Known rows, with every step that occurs
tofe -> fegik -> tefif -> mizefes -> pira -> mefub -> vabo: 5.3  -22.7  -22.9  6.2  17.9  -0.7  -16.9  -38.5  -17.7  10.0  -5.2  2.7  39.7  -20.3  -57.2  -41.8  6.8  7.1  23.8  12.1  25.5  -34.3  -47.4  10.8  9.6  3.4  -8.7  -49.3  15.5
mizefes -> tefif: -12.9  2.8  -10.6  -64.6  -14.1  -33.8  -17.2  -23.1  19.5  23.0  28.9  -36.4  1.4  11.2  -11.0  3.0  11.9  14.4  24.3  11.5  -26.7  9.1  -16.6  -70.5  11.9  32.7  24.1  -7.0  21.2
soku -> pira -> mizefes -> vabo: -25.1  8.7  -8.7  -29.6  -39.6  -19.1  14.7  -15.8  -12.4  38.3  50.9  -3.6  22.6  31.4  -0.9  7.9  -1.3  27.7  18.4  -17.7  -18.7  -7.4  -0.1  -9.8  -4.0  -10.8  8.7  -65.2  50.0
soku -> pira -> mizefes -> vabo -> mefub -> tefif: -6.6  9.0  15.0  8.0  -3.2  -12.6  -1.3  -43.1  -18.1  20.2  -1.8  -10.0  30.4  0.7  -16.6  -15.5  -0.4  33.6  6.1  5.5  -2.5  2.8  7.0  1.1  -4.7  -29.1  14.8  -41.4  30.6
soku -> pira -> mefub -> vabo -> fegik -> tofe: -18.1  12.2  11.1  -0.9  -17.4  -21.0  8.2  -26.0  -55.3  -1.6  0.6  -10.2  56.4  -28.4  -36.5  -44.9  22.7  30.7  15.8  15.5  26.3  -15.4  26.6  15.3  -7.3  -13.2  4.8  -22.2  6.5
tofe -> fegik -> vabo -> mefub -> tefif -> mizefes -> pira: 7.1  20.6  14.4  20.0  12.5  -13.7  -8.2  -54.0  2.0  -9.3  10.4  11.5  26.2  -20.7  -63.0  -62.4  10.0  26.1  22.4  20.7  8.9  -16.3  -43.6  -14.9  16.1  13.9  5.5  -40.1  16.7
mizefes -> vabo -> fegik: -20.3  27.9  2.9  -38.8  -37.1  -23.6  27.6  -12.6  -28.1  27.7  41.6  -17.9  4.7  3.4  12.9  -27.0  34.6  17.3  16.0  25.7  -4.9  -0.8  -6.7  -31.4  31.6  10.8  11.7  -30.8  11.6
soku -> pira: -37.3  20.2  -16.1  -39.0  -26.6  -12.0  4.0  -12.0  -22.5  6.9  42.1  -25.6  17.2  27.0  -9.6  -8.1  -17.3  39.8  43.2  1.8  -22.6  4.2  -4.2  -54.8  -15.2  25.8  16.8  -18.4  50.4
mizefes -> pira -> mefub -> tefif -> fegik -> vabo: -10.3  -6.7  5.3  -4.5  -22.7  -26.0  -7.8  -22.0  2.2  10.9  -16.9  -24.6  36.5  -19.1  -73.5  -53.3  4.6  20.9  7.1  15.6  7.0  -27.3  -32.4  -12.5  -10.5  -2.8  -14.2  -25.0  10.2
mizefes -> vabo -> mefub: -24.2  28.7  33.5  -21.0  -18.3  -7.8  9.4  -30.5  -30.6  13.6  47.2  -13.9  -3.2  12.5  -4.1  -19.4  7.9  35.1  11.9  30.7  -17.2  1.8  -2.6  -23.7  26.0  0.7  25.3  -37.1  19.6
tofe -> fegik -> vabo: -42.5  -3.4  -8.7  -16.6  -35.8  -25.7  -8.5  -8.9  -3.8  -18.3  28.7  -31.4  4.5  -19.7  -34.8  -71.5  10.9  39.6  44.4  9.0  -1.7  1.5  -10.3  -44.1  8.8  4.2  13.2  -23.3  36.2
fegik -> tofe: -29.4  27.9  -11.6  -45.1  -32.6  -36.6  -9.9  -24.9  -21.8  -11.6  33.5  -21.1  15.6  -20.1  -16.3  -28.6  4.2  34.1  33.0  13.3  -27.5  -8.4  13.4  -63.9  14.4  30.8  14.9  -10.2  0.3
mefub -> pira -> mizefes -> vabo -> fegik: 10.8  12.4  10.6  -5.0  -40.0  -28.7  27.4  -15.8  -30.5  54.9  22.1  11.3  30.2  -12.1  25.1  -1.1  25.8  17.4  6.4  18.4  7.8  -14.4  0.6  6.9  23.4  -16.2  1.7  -56.1  18.9
soku -> pira -> mefub -> tefif -> mizefes -> vabo -> fegik -> tofe: -3.4  23.9  -3.6  5.7  3.6  -38.6  6.0  -46.0  -25.4  6.5  -6.7  12.7  54.6  -20.3  -50.2  -60.6  37.7  10.2  4.2  -1.3  36.0  -25.9  12.3  13.5  0.2  -4.2  -8.7  -19.1  -0.7
mizefes -> pira -> napipe: 1.6  22.3  11.4  -39.7  -26.2  -12.4  3.0  -19.3  -35.1  51.3  58.3  -38.8  -4.7  6.9  15.7  32.5  -5.5  21.0  30.3  -0.5  -12.0  -23.2  -28.8  -47.0  20.3  14.6  23.5  -55.9  13.0
tefif -> fegik -> vabo -> mefub -> pira: -6.1  14.9  33.2  29.1  -22.0  -24.2  7.2  -16.9  -18.0  20.0  7.9  2.3  29.1  -20.6  -37.6  -46.7  -4.4  42.4  15.4  42.8  7.0  -17.9  -8.2  -7.5  -0.4  -9.3  0.4  -14.4  10.9
vabo -> fegik -> tofe: -17.7  37.4  0.9  -29.1  -28.4  -40.3  7.9  -21.8  -40.5  -10.5  17.3  -20.4  21.5  -29.5  -7.0  -50.8  26.4  31.6  28.9  25.4  0.1  -5.7  15.5  -48.9  24.0  24.6  8.7  -2.9  -4.8
tofe -> fegik -> vabo -> mefub -> tefif -> mizefes: -13.6  8.3  -18.2  28.1  35.9  -25.1  -22.1  -43.3  -8.7  -28.1  -16.1  4.4  5.9  -28.0  -32.1  -82.6  13.3  29.0  24.3  22.8  26.0  -8.6  -37.3  -28.7  23.6  8.9  3.4  -12.4  6.2
vabo -> mefub -> pira -> mizefes -> tefif: 23.1  -5.9  32.1  -2.2  2.2  -30.4  -14.4  -38.7  -0.5  47.7  1.3  -4.0  28.8  -8.0  -5.0  22.6  1.4  24.4  10.1  14.4  0.0  -3.7  -8.8  -10.5  7.3  -9.7  17.6  -33.3  30.3
vabo -> fegik -> tefif: -18.9  4.4  -23.1  -10.0  -9.4  -25.4  9.1  -12.7  -12.9  -2.9  -9.2  -33.1  11.4  -12.9  -12.7  -53.4  11.3  29.9  36.8  19.4  17.3  -8.4  -1.9  -65.3  18.3  22.8  -12.1  18.3  14.2
vabo -> mefub -> pira -> mizefes: 11.1  6.3  23.5  15.9  -7.5  -17.9  -4.1  -29.7  -43.3  27.4  1.7  6.2  23.2  -15.6  27.6  18.1  -17.7  43.7  17.7  26.0  0.8  -12.1  -6.5  -7.6  11.0  -13.6  10.1  -50.1  33.7
tefif -> mizefes -> pira -> mefub -> vabo -> fegik: 10.5  10.3  2.9  -3.2  14.3  -6.0  14.9  -29.9  -52.9  22.5  8.6  14.7  31.0  -8.2  -4.2  -13.3  22.3  13.2  3.3  33.8  27.2  -31.7  -46.1  9.2  26.0  10.9  -3.7  -56.3  3.0
tofe -> fegik -> tefif -> mefub -> pira: 12.4  -5.0  -36.0  16.0  -14.2  -10.8  -16.9  -30.5  6.6  19.6  -16.2  -8.1  29.2  -39.2  -53.2  -69.3  -1.2  6.7  43.9  20.6  31.6  2.5  -24.9  -23.1  11.8  16.7  -8.0  11.7  21.1

Rows
-9.7  18.4  -24.6  -64.1  -8.3  -45.8  -14.2  -15.0  0.5  27.8  11.6  -43.9  1.6  9.5  -19.0  -36.3  18.3  -0.5  22.8  19.5  -14.6  1.9  -52.1  -54.0  14.7  42.0  4.8  0.5  2.5 => mizefes -> tefif -> fegik
-12.2  -10.5  -40.6  34.1  36.7  -13.2  7.4  -22.9  -24.4  1.5  -25.2  13.0  37.2  2.6  -32.9  -53.3  6.7  21.3  19.5  5.4  55.1  -33.8  -24.4  -4.7  -1.5  8.6  -27.2  -9.1  15.5 => soku -> pira -> mefub -> vabo -> fegik -> tefif -> mizefes
21.7  3.6  8.4  45.3  17.7  -19.6  -5.5  -34.7  -20.4  56.9  15.2  -1.4  14.2  -24.0  -14.4  -39.1  15.6  9.7  25.6  4.0  54.9  -30.4  -23.2  17.6  27.1  -24.4  0.8  -36.6  -3.5 => tofe -> fegik -> tefif -> mizefes -> vabo -> mefub -> pira -> napipe
9.7  6.5  -12.5  -5.0  -39.1  -18.0  8.1  -21.3  -2.2  63.3  27.1  20.9  25.2  -5.3  -1.0  5.7  3.9  8.0  2.3  4.8  0.9  -10.3  -18.8  6.4  22.0  -12.7  0.1  -56.9  22.1 => tefif -> mefub -> pira -> mizefes -> vabo
21.5  5.5  -5.9  30.5  -19.2  -17.4  15.7  -15.7  -9.7  83.4  3.4  -9.9  18.4  -23.1  -11.9  -27.9  20.7  -2.9  11.8  2.9  61.4  -22.3  -9.7  5.8  29.3  -19.8  -10.0  -12.4  -12.2 => mizefes -> vabo -> fegik -> tefif -> mefub -> pira -> napipe
8.9  14.9  -22.3  -9.3  -23.9  -9.8  -4.3  -22.6  -8.9  36.5  13.8  4.7  17.5  -15.1  -13.0  -11.0  -8.4  15.1  23.8  32.5  -0.3  -0.9  -25.8  -34.9  16.7  27.2  4.7  -8.8  16.4 => tefif -> mefub -> pira
-40.8  12.0  37.4  11.1  -14.2  -12.4  4.4  -19.4  -17.2  -16.4  25.3  -16.5  0.3  -1.0  -27.8  -40.0  -6.2  60.5  18.8  27.2  -3.4  -1.9  4.4  -41.0  12.5  -3.1  15.4  -18.9  25.7 => fegik -> vabo -> mefub
7.5  -7.6  -8.3  19.0  -31.9  -32.5  22.7  -16.2  0.8  46.1  -6.5  3.8  41.9  -20.2  -16.2  -26.1  18.2  18.5  14.5  4.3  25.4  -22.7  14.0  -6.8  12.0  -19.6  -19.7  -22.5  15.3 => mefub -> pira -> mizefes -> vabo -> fegik -> tefif
-8.0  37.0  7.1  -14.9  -13.9  -46.1  -10.6  -42.2  -22.4  4.7  -9.2  -20.1  30.6  -35.6  -51.8  -79.1  26.3  11.3  4.8  27.7  -3.0  -8.2  -1.0  -9.7  15.9  1.4  3.2  -4.6  -31.5 => mizefes -> vabo -> mefub -> tefif -> fegik -> tofe
4.1  -3.6  -13.9  -10.6  -27.5  -27.3  -5.4  -15.8  -27.0  35.7  10.6  3.1  22.9  -14.2  31.8  30.1  -15.6  34.1  25.0  11.2  -14.8  -16.4  -8.4  -26.3  7.1  0.0  4.0  -50.8  34.7 => mefub -> pira -> mizefes
1.4  -0.2  -4.6  -19.7  -48.2  -26.2  9.0  -16.2  -5.1  60.5  36.8  14.3  26.6  -1.6  13.6  25.7  3.7  18.4  6.9  2.4  -21.0  -18.0  -0.9  -2.5  10.4  -17.6  7.5  -67.8  27.0 => mefub -> pira -> mizefes -> vabo
3.0  -7.3  35.5  41.4  -15.5  -21.6  -5.9  -28.0  -28.7  10.4  -2.8  6.9  32.8  -37.1  -14.4  -34.8  -4.9  47.9  25.9  18.9  21.1  -9.2  -2.8  15.9  5.6  -36.7  6.6  -54.3  42.8 => tofe -> fegik -> vabo -> mefub -> pira -> mizefes
-7.4  3.9  41.0  32.3  -26.0  -13.2  -3.7  -26.8  -15.2  4.4  16.0  -3.7  30.2  -35.0  -43.2  -52.8  0.7  45.8  32.2  34.3  9.5  -2.2  5.0  -3.1  2.0  -20.7  16.0  -25.2  32.9 => tofe -> fegik -> vabo -> mefub -> pira
-7.7  -4.8  -49.6  -14.1  39.4  -25.2  -27.8  -41.6  -23.1  -0.5  -23.8  -1.4  6.5  -12.3  5.3  -15.8  0.8  11.1  16.3  15.2  11.7  -26.3  -47.7  -46.8  15.7  28.6  -7.9  -18.8  7.3 => pira -> mefub -> tefif -> mizefes
1.6  19.2  -8.2  -11.9  -12.5  -37.2  -1.7  -31.8  -5.4  16.9  -2.7  -7.0  36.1  -36.3  -45.2  -62.9  45.8  5.9  3.5  24.3  27.1  7.0  1.4  -12.9  29.1  8.9  9.3  4.1  -28.9 => mizefes -> tefif -> mefub -> vabo -> fegik -> tofe
2.0  3.1  -21.6  -19.3  5.1  -21.3  -11.9  -30.5  10.3  33.2  7.1  -13.2  18.8  22.1  -28.3  -15.5  -3.5  9.0  18.8  -9.8  18.7  16.4  -37.9  -20.6  3.1  17.6  4.3  -16.0  41.3 => soku -> pira -> mizefes -> tefif -> mefub
-18.8  24.0  -6.3  -18.5  -27.9  -34.6  8.6  -19.2  -40.0  -1.2  12.2  -9.2  31.8  -38.0  -10.8  -46.8  31.5  31.1  16.8  29.9  2.1  -8.0  18.9  -28.3  24.0  6.5  12.3  -14.8  -22.3 => mefub -> vabo -> fegik -> tofe
0.7  -21.4  -22.1  4.4  16.0  -3.5  -6.9  -34.1  -8.7  18.6  3.0  12.3  38.0  -5.4  -47.0  -5.3  -2.9  14.9  8.3  11.4  13.8  -43.6  -36.8  -5.4  5.3  8.8  -12.0  -43.4  7.2 => fegik -> tefif -> mizefes -> pira -> mefub -> vabo
-19.6  10.2  -19.1  26.3  32.1  -25.2  -13.1  -37.8  0.5  -15.8  -10.7  13.7  5.0  -12.0  -21.0  -51.0  1.9  38.1  10.1  24.8  13.4  -18.2  -25.1  -49.9  19.8  11.0  0.2  -7.1  -1.7 => fegik -> vabo -> mefub -> tefif -> mizefes
-12.9  13.2  10.1  -13.1  -8.2  -12.7  -7.7  -42.7  -10.8  11.9  5.4  -20.8  9.1  -11.2  -10.8  -22.3  10.8  23.8  4.4  30.7  -14.4  4.2  2.0  -29.6  15.9  -9.3  24.7  -20.3  4.3 => mizefes -> vabo -> mefub -> tefif
1.7  11.6  33.5  36.7  -11.2  -27.9  2.8  -9.1  -38.9  54.2  11.0  -20.9  9.2  -21.3  -5.1  -26.5  -1.7  33.2  15.4  22.3  36.3  -29.2  -17.0  2.0  12.6  -28.0  2.1  -27.4  -6.6 => tefif -> fegik -> vabo -> mefub -> pira -> napipe
-10.2  27.4  -12.6  -4.7  -18.1  -25.5  7.5  -25.5  -37.7  0.6  0.7  -2.2  31.1  -40.2  -27.9  -67.5  33.7  19.7  11.6  31.1  24.8  -1.5  0.3  -15.1  32.5  10.8  5.7  -3.8  -26.9 => tefif -> mefub -> vabo -> fegik -> tofe
-6.4  34.3  -21.2  -11.7  -10.5  -48.4  6.8  -41.0  -8.9  7.3  7.0  11.9  30.6  -30.8  -24.0  -61.5  47.4  7.9  4.9  14.6  13.3  -18.7  6.2  -25.3  29.7  12.8  -4.0  -12.9  -31.3 => mefub -> tefif -> mizefes -> vabo -> fegik -> tofe
-32.9  0.1  -33.6  -12.9  -25.2  -42.3  -7.4  -6.5  8.7  -0.5  -16.3  -30.8  14.6  -20.0  -41.9  -70.6  6.7  29.3  16.4  18.0  -2.6  -11.8  -22.5  -50.7  0.8  7.5  -8.4  1.5  -4.6 => mefub -> tefif -> fegik -> vabo
20.5  30.0  9.0  13.7  -37.5  -37.6  17.9  -31.9  -22.9  41.6  6.5  23.6  48.0  -39.7  -25.4  -46.2  34.6  8.0  0.2  11.6  32.2  -12.1  10.8  21.8  29.9  -13.5  -8.1  -33.9  -9.8 => tefif -> mefub -> pira -> mizefes -> vabo -> fegik -> tofe
-3.9  -13.0  11.7  -28.9  -21.0  4.3  -2.9  -27.1  -33.3  27.8  24.9  -11.3  32.5  -5.3  -25.4  19.7  -2.6  21.9  7.7  26.4  -13.6  -24.5  -23.7  -3.9  1.7  -2.0  15.7  -62.8  22.0 => mizefes -> pira -> mefub -> vabo
2.6  19.5  30.1  4.8  -16.0  -8.9  -1.9  -29.3  -32.9  20.9  20.2  -2.1  20.9  -15.8  2.3  2.3  -12.9  42.5  24.8  44.4  -12.3  -6.0  -0.7  -27.6  10.1  5.3  20.9  -20.4  23.5 => vabo -> mefub -> pira
15.2  33.4  3.5  -6.2  22.6  -9.5  -5.1  -57.9  -10.7  7.6  16.8  12.6  18.1  -1.3  -23.1  -9.0  -2.2  22.6  14.6  30.5  -13.0  -18.7  -46.4  -38.1  21.4  34.5  12.5  -35.8  6.1 => vabo -> mefub -> tefif -> mizefes -> pira
